Known rows, with every way that one mark hangs from another:
T[Q W[P[F]]]: [  5   9 -41 -13   4 -17 -32   3 -20  12 -55 -24   3 -28  30  21  23 -20
 -13 -16 -32 -36   1  -7   6 -25  22  -7   0  34 -24  26  22 -11  22  14
  35   3   2  24  40   4  -5 -18  -3  13 -10  -6  21   2 -14  15 -23  11
 -21]
N[V[Q]]: [ 11 -26 -10 -29   3   1 -11  -9 -22   1 -17  16 -13 -39 -15 -15  -9  16
  10   0 -13 -31 -10  -7  -6  12 -13 -17   2  -3   8   9 -15   5  10 -18
  -8 -18  -3   1  -3  14  13 -28  -8  30 -18 -43  -4 -20  36 -16   3  -3
  -9]
Q[V[F]]: [ 12 -28   8 -36 -10  -3 -21  -3 -17  -1 -12 -20   6 -14  11   5  -2 -21
 -14 -18   3   6   4  15 -22  33  18   4   2  15   0   0  -8   5  -9 -30
  12  -5  -9  -5 -21  28  -3  -8  -5  29  -1 -16 -11 -27  11 -13  -1  -4
   4]
T[N[V[F]] W]: [ 15 -16   8 -20   9 -29 -42 -16 -59  27 -10 -23  18 -43  15  17   7 -28
 -16 -44   8 -39  17  23 -22  22   7  28  -4  24  -6  16 -34   5   6   0
  16 -16  11   4  -2  24  -4 -40  -1  40  -3 -13  36 -12  11 -18  -6  21
   4]
W[P T]: [-26  -1 -11  -9   2   5   2   6   8   2 -37   3  -3 -27  -6  -3   7  18
   5  18   6   7 -11 -13   0  11  -1  22  10 -14   4  27  25   9  14 -14
  23   3  -5 -18   0  -2  -8  21   0   2  -4 -13  13   5 -18   0   7 -11
  18]
V[F N Q]: [ 28 -57 -21 -38   4 -13  -5   6 -25  -8  -7   8 -18 -33  -2  -6 -11   3
  14 -18   6   6 -11 -15 -20  10 -17  -1   7  22   5  27 -19 -16 -17 -20
 -14  12 -13 -20  17  26  -6  -8 -11  50 -19  12   3 -23  60 -18  16  -2
 -15]
V[F[P] N Q R]: [ 43 -47 -49 -38   8  17 -11  -6  -1   5 -30  37 -25 -29  18   9   0  20
  29 -12 -23  -9  10 -44 -10  -1 -20 -35  18  36  16  28 -37 -31 -13  -9
 -18  -7   1 -40  40  34 -12   2  -2  55 -31  18  -2 -25  39 -32   9   1
  -3]
Q[V[F N]]: [ 13 -30 -12 -40 -17  -9 -18  -3 -36   2 -30  -9  -9 -20  24  -9 -10 -19
  -9 -30 -13  23  -7   7 -23  27  -7 -19  -1  27  14  16 -27 -18 -16 -40
   0   8 -23  -9  -6  21  -5 -19 -25  48 -10 -19   1 -41  15 -25   7   3
  -6]
W[T[N[V] Q]]: [-21  22 -24 -10 -30 -31   3  -8 -42  35 -13 -13  -6 -30   1 -25   1  -8
  -2 -13 -21 -35  14   4  -7  42  13  16  -6  13   5 -18  -7  23  21  13
  18 -17  12  11 -22   8   7 -14 -13  54 -14 -28  16  -1 -30 -17   5   4
   1]
R[V[F[P] N Q]]: [ 31 -51 -35 -43  14   2  -8 -20 -21 -21 -28  24   8 -19  13   5  -7   2
  25 -29   9 -19 -10 -28 -27   9 -11  -5   7  29   5  25 -28 -21 -19 -12
 -11 -16 -11 -39  21  51 -14 -15  11  47 -34 -17  12 -37  39 -37  -3   7
 -11]
W[P[F] T[Q]]: [-24  -2 -40 -15 -12  -5 -20   6   6  10 -47  -9  -7 -28  20  -1  17   4
  -9   2 -23  -9  -2 -14   5   6  21  11  12  13 -15  10  33   9  14  -9
  29   4   4  17  13  -1  -9  19 -14   8 -16 -20   7   3 -28  13 -13 -13
  -4]
N[V[F[P] Q R]]: [ 45 -52 -25 -39  12  14 -40 -21   1   9 -39  25 -17 -49  14  16   2  24
  24 -24 -16 -29  20 -32 -13   5 -11 -24  27  26  18  14 -44 -10 -11 -17
  -4 -28  13 -22  18  34   0 -11  14  48 -31 -17   3 -25  36 -31  -7   0
   1]
T[Q[V]]: [-10  17  -7 -17 -37 -17  12   5 -15   8 -20 -27 -12   4  15 -23   3 -22
   2  -8 -23 -13   4   8  -9  19  23 -14  -6  18   6 -14  -4  12   7   2
  14  -6 -15   8 -14  11   6 -20  -6  24  -4 -18 -21 -24 -25 -15  -8   3
  -7]
T[N Q[V] W[P]]: [-15  39 -11 -15 -21 -35  14  -8 -42  17 -36 -34   5 -24  19  12  12 -28
 -14 -13 -30 -33  12   5  -7   7  43  -6 -13  22  -7  17   2   5  29  30
  54 -13  -4   0  23  -5   0 -23  -4  29  -1  -7  18   2 -35 -24 -17  30
   2]
Q[V[F R]]: [ 17 -21  12 -31  -1   6 -13   1  10   6 -30 -12 -15 -10  24   4  -7 -16
 -10 -27  -8   8   8   2 -18  14   7 -27   3  28  14  11 -13   3 -13 -21
  17  -9  10  -9 -11  27  -3   0 -17  27  -9 -16 -11 -28   9 -19  -1   7
  13]
N[V[F Q R]]: [ 39 -42  -7 -36  14  -4 -21 -10  -1  15 -26  11 -24 -42  -1  -5 -10   8
  -1 -24 -17 -30   6 -19 -15  11 -22 -28  16  19  21  18 -32   2  -7 -17
  -1 -28  21  -9  -5  31   7 -21  -6  47 -23 -20  -4 -25  57 -25   1  -1
  -3]
W[T[N]]: [-22  13 -10  -4  -3 -15   4 -11 -14  12  11   5   6 -19  -5 -11 -15   0
 -12   6  -1   8   5   1  -8  36   9  25   0  -4   1  -4  16   7   0  19
  18  -5  10 -14 -15  -2 -12  28 -15  16  -6  -8  17   0 -36 -15  14   2
  11]
N[V]: [  4  -8   2  -6  -8  -9 -19  -6 -23  11 -19  -2  -3 -15  -4  -5   5   8
   4 -16  -9 -21   2   4  -1   5 -13  -9   1   1  11   0 -18   5   3 -17
  -2 -18   0  16 -11   4   9 -36  -3  21  -4 -35  10 -17   6  -8   1  -1
   0]
N[V[F R]]: [ 29 -28   2 -20  12   1 -29 -11 -10  13 -28  -6  -7 -44  15  13   5   4
  -7 -34 -12 -26  10  -9 -15  -2 -19 -26  12  16  15  10 -35   3  -9 -28
   0 -23  19   6 -20  33   3 -20  -7  39  -8 -13   8  -9  30 -16   2   8
   9]
R[V[F N Q]]: [ 25 -49 -22 -44  16 -14   5  -4 -28 -14 -23  12  -1 -18  -7  -3 -22  -5
   6 -27  18 -22 -23 -17 -30  29 -21 -12  -1  30  10  26 -27 -16 -23 -10
 -12 -13  -4 -27  -4  50  -9 -29  -9  47 -29 -26   4 -44  60 -29   7  11
 -11]
N[V[F]]: [ 20 -40   6 -19   1 -16 -38 -11 -32  20 -15 -13  13 -45   7  11   6   0
  -1 -30   5 -16   2   9 -14   9  -7   0   7  17  11   3 -33  14  -4 -27
  -2  -6   1   6 -27  25   3 -30   7  31  -3 -21   6  -6  36 -11  -5  -3
   2]
Q[V[F N R]]: [ 19 -27 -15 -47  -4  12  -6  -1 -18   5 -37  -3 -25 -18  22  -8 -10 -22
  -4 -36 -38  15   0  -6 -16  17 -23 -45   1  37  30  34 -30 -20 -17 -26
   6  -6  -6 -16   4  27  -6 -11 -28  54 -11  -5   3 -37   9 -31   6   2
  -3]
F[P]: [  0  -5 -10  -4  -5  14 -10  -6   7  -2  -4  12  14  -1  16  14  11   6
  18   5   4   1  15 -18   3  -8   9   5  11   9  -3  -7  -7 -10  -2   7
  -3   0  -7 -13  20   1  -1  11  18   3  -6  -2   5  -2 -16 -12  -9  -1
   1]
V[N Q R]: [ 29 -14 -35 -41  11  19  20  14  14  -5 -24  40 -49 -12 -15 -14 -14  11
  14   2 -41   3  -7 -34  -1  -4 -34 -55   9  14  21  32 -16 -25  -2  -1
  -3  -2  11 -22  32  12  -2   2 -28  35 -24   5   1 -18  29 -22  13   7
 -16]

Rows:
[ 32 -55 -40 -39  -2  -2 -17   1 -16  -4 -18  29  -9 -33  20  15  11  12
  36 -13   0   1  10 -31 -17   5   7  -1  15  31   1  18 -27 -32 -13 -20
 -24   3 -19 -34  30  28 -13  -2  18  49 -29  14   6 -21  42 -27   5   3
  -6]
V[F[P] N Q]
[-35  32 -19 -20 -39 -32  21  -3 -23  13 -38 -19  -1 -31   9 -15   2 -14
  -8   7 -17 -15  -2  -6  -8  33  29   0  -4  22   4  -1  21  15  25  16
  47   0   6  -8  -9  -7   0   7 -13  52 -14 -32   6 -12 -54 -21  -8  14
  16]
W[P T[N Q[V]]]
[ 28 -23 -31 -40 -13  22 -18  -4  -7  -2 -38  13 -12 -19  37   4   2  -8
  20 -29 -39  16  15 -23 -11   8  -9 -43   7  41  25  15 -40 -28 -16 -13
   5  -9  -7 -21  22  32 -15  -5  -6  59 -26  -6  14 -33 -10 -28  -4   1
   5]
Q[V[F[P] N R]]
[ -1  26  -7   8 -23 -44  -3 -15 -50  23  -2 -21  -5 -26   0  -4   3  -8
 -13 -23 -11 -52   4   1   6  17   8  -2 -11  26   8 -14 -19  17  15  23
  18 -15  13  24  -7 -11   9 -40  -2  51  -1 -18  12   5  -4 -17 -17  19
   1]
T[N[V] Q]
[ 29 -60  -1 -40   5 -12 -29 -10 -26   2 -12   3  -3 -39  -1  -8  -5  12
   2 -23   9 -34  -9  -6 -15  19  -4   7  11  13   3  11 -30  10  -2 -34
  -9 -12  -7  -2 -12  29   8 -32   5  45 -18 -19   2 -30  57 -21   8  -3
  -4]
N[V[F Q]]
[  9   6 -15 -39 -11  21  15   6 -10   4 -31  10 -36   2   8 -16 -20 -13
   1 -14 -53  25  -8 -13  -2   5 -30 -63  -1  19  26  16 -25 -20 -10 -12
  13  -8   4  -5  16   8  -2 -12 -33  41 -16 -18  -1 -40 -16 -18   9  -2
  -5]
Q[V[N R]]
[-21  22 -15   3  -2 -15  12  -6 -10   4 -16   5   9 -37 -11   8   3  12
 -12  17   9   7  -6 -13  -4  15  14  26   3  -7  -5  18  34   1  13  22
  31   7  16 -12   3 -12  -8  22 -10  22  -4  -6  31  15 -37  -1   7   4
  26]
W[P T[N]]
[ -1  19   3 -12  10 -18 -22  -9 -43  25 -10 -14   3 -30   5  11   0 -16
 -14 -22  -8 -50   6  11  -8  12   2  11  -4  15  -2  10 -25   4  12  18
  29 -29   9  14   2   3  -1 -42  -2  31  -4 -21  33   9 -17 -18  -9  22
   4]
T[N[V] W]
[-26  26 -33   8 -24 -31  17  -4 -16  16 -23 -16  -2 -35   3   3  13  10
  -9  15  -3 -23   3 -16  -3  24  24  17  -3  10  -3   9  28  11  21  30
  39  10  10  -5   2  -6   0  21   1  28  -5  -7  18  17 -36 -10   1   8
  12]
W[P T[N Q]]
[ 24 -47  -2 -37  19 -13  -4 -16 -18 -15  -1   3  18 -13  -6   6 -11  -7
  -7 -31  40 -27 -20  -8 -37  22  -8  10  -2  13   0   7  -7   5 -12  -2
  -7 -16  10 -23  -9  42  -2 -17   1  32 -20 -22  -6 -37  57 -27   1   0
  -2]
R[V[F Q]]
[ 23 -27 -32 -22   5   1 -12 -15 -36 -23 -23  10  28 -13  28  13   5  -6
  25 -36   8 -21   7 -19 -20   1  -8  -2   6  36  12  22 -32 -19 -17 -11
 -11  -9  -6 -17  11  39 -15 -20   7  30 -16 -14  27 -22  10 -25  -6  11
  -2]
R[V[F[P] N]]
[ -4  16  -3  -8  13 -25 -14 -13 -38   9 -36  -8   9 -55  -1  22  17   2
 -16 -20 -11 -43  -1   3  -8  -7   8  -1  -5  17  -1  39  -7   0  27  17
  37 -14  12  10  24  -9   1 -43  -1  29  -6 -28  49  12 -11 -12 -15  26
  12]
T[N[V] W[P]]
[-29   7 -43 -38 -41  -4  24  20 -26   0 -62 -12 -23 -21  15 -18   0 -17
  13   1 -38   7  -3  -6   0  32  11 -17  -5  19  19  18   3   3  16 -21
  30  11 -20 -12  16  11  -1   5 -29  42 -13 -31  10 -25 -42 -22   4   5
  -5]
W[P T[Q[V[N]]]]
[ 17 -26 -17 -29  13 -19 -13  -3 -34 -13 -17 -10  15  -8  10   6  -9 -20
   6 -41  15 -13 -14  -4 -26  14 -19  -6  -4  29  12  24 -24  -9 -24 -22
  -8   3   0  -7  -8  34 -14 -27 -15  44 -10 -18  17 -27  26 -19  -2  13
  -7]
R[V[F N]]
[ 17  -6 -25   7 -25 -41 -28 -35 -46  22 -10 -13  28 -53  36  17  24  -3
   3 -34  -5 -47  25  -8 -12  12  20   7   0  46   1 -18 -30  18  10  14
  10 -13   4   9  -7  23   5 -37  23  60 -16  -5  12  -3  -1 -19 -21  20
   6]
T[N[V[F[P]]] Q]
[ 10 -24 -23 -34   6  -7  28   0 -16 -20 -18  27 -13   1 -13 -13 -20  -9
  10 -13   3 -15 -21 -21 -15  10 -31 -16  -3  11   8  17 -14 -12 -11   1
  -8  -9   2 -24  15  23  -5 -28 -21  36 -26 -32   5 -28  27 -26   2   7
 -25]
R[V[N Q]]
[ 41 -34 -39 -41  17   4   6  10   4   0 -26  25 -33 -34   3  -3 -12   5
  10 -19 -17  -3  -1 -23 -15   3 -25 -33  10  32  21  39 -27 -21 -10 -13
  -6   0   9 -31  22  29  -4   0 -23  56 -28  20   2 -28  57 -24  15   1
  -9]
V[F N Q R]
[ 31 -17 -27 -25   2   4  -8   2   2   7 -25   9 -17 -23  16   3  -2  -4
   3 -21 -20  11  10 -12  -4   1 -28 -32   7  36  28  31 -24 -20 -19 -16
  -3   2   8 -16  13  20 -11  -2 -21  40 -16  23  11 -11  22 -11  10   5
   0]
V[F N R]
[ -1  25 -16   2 -11 -15  -1  20 -16   9 -46 -21   1 -23  11  18  27  -8
   2 -14 -26 -29  11   0   1 -22  23  -7  -3  20   1  26   0   0  25  21
  32   0   1   4  36  10  -1 -16   6  13  -1  12  14   8  -9  -3 -16  17
 -14]
T[Q W[P]]
[-20   5 -14  -9  -2 -16  -1 -23 -29  13 -35   9  -5 -56 -18   0  -2  16
  -2   4  -2 -26  -6 -15   0  20  -1  11  11 -12   8  16  11  15  19   5
  33  -9  18  -4  -3 -15   0  -2 -12  37  -4 -43  38   4 -26  -9   1   5
  31]
W[P T[N[V]]]
[ 25 -21  -7 -34 -11  29 -26 -12  14   1 -29  -2  11 -19  32   8  10  -1
   9 -17 -16  10  24 -11  -9   2   7 -34  12  27  12   1 -26 -10  -4 -15
  13 -28  -3 -24   7  33 -11   5   1  24 -24  -7  -4 -30 -14 -28  -8   2
  22]
Q[V[F[P] R]]
[ 38 -49 -12 -27  15   6  -9  -5  26   7 -13  14 -16 -24   2  -3  -9   9
   1 -13   8  -9   6 -24 -17   2  -9 -17  12  19   6  20 -14  -3  -9  -9
  -1  -3  18 -28   8  21  -1   9  -7  39 -14  13 -11 -24  51 -19   8   1
  -3]
V[F Q R]
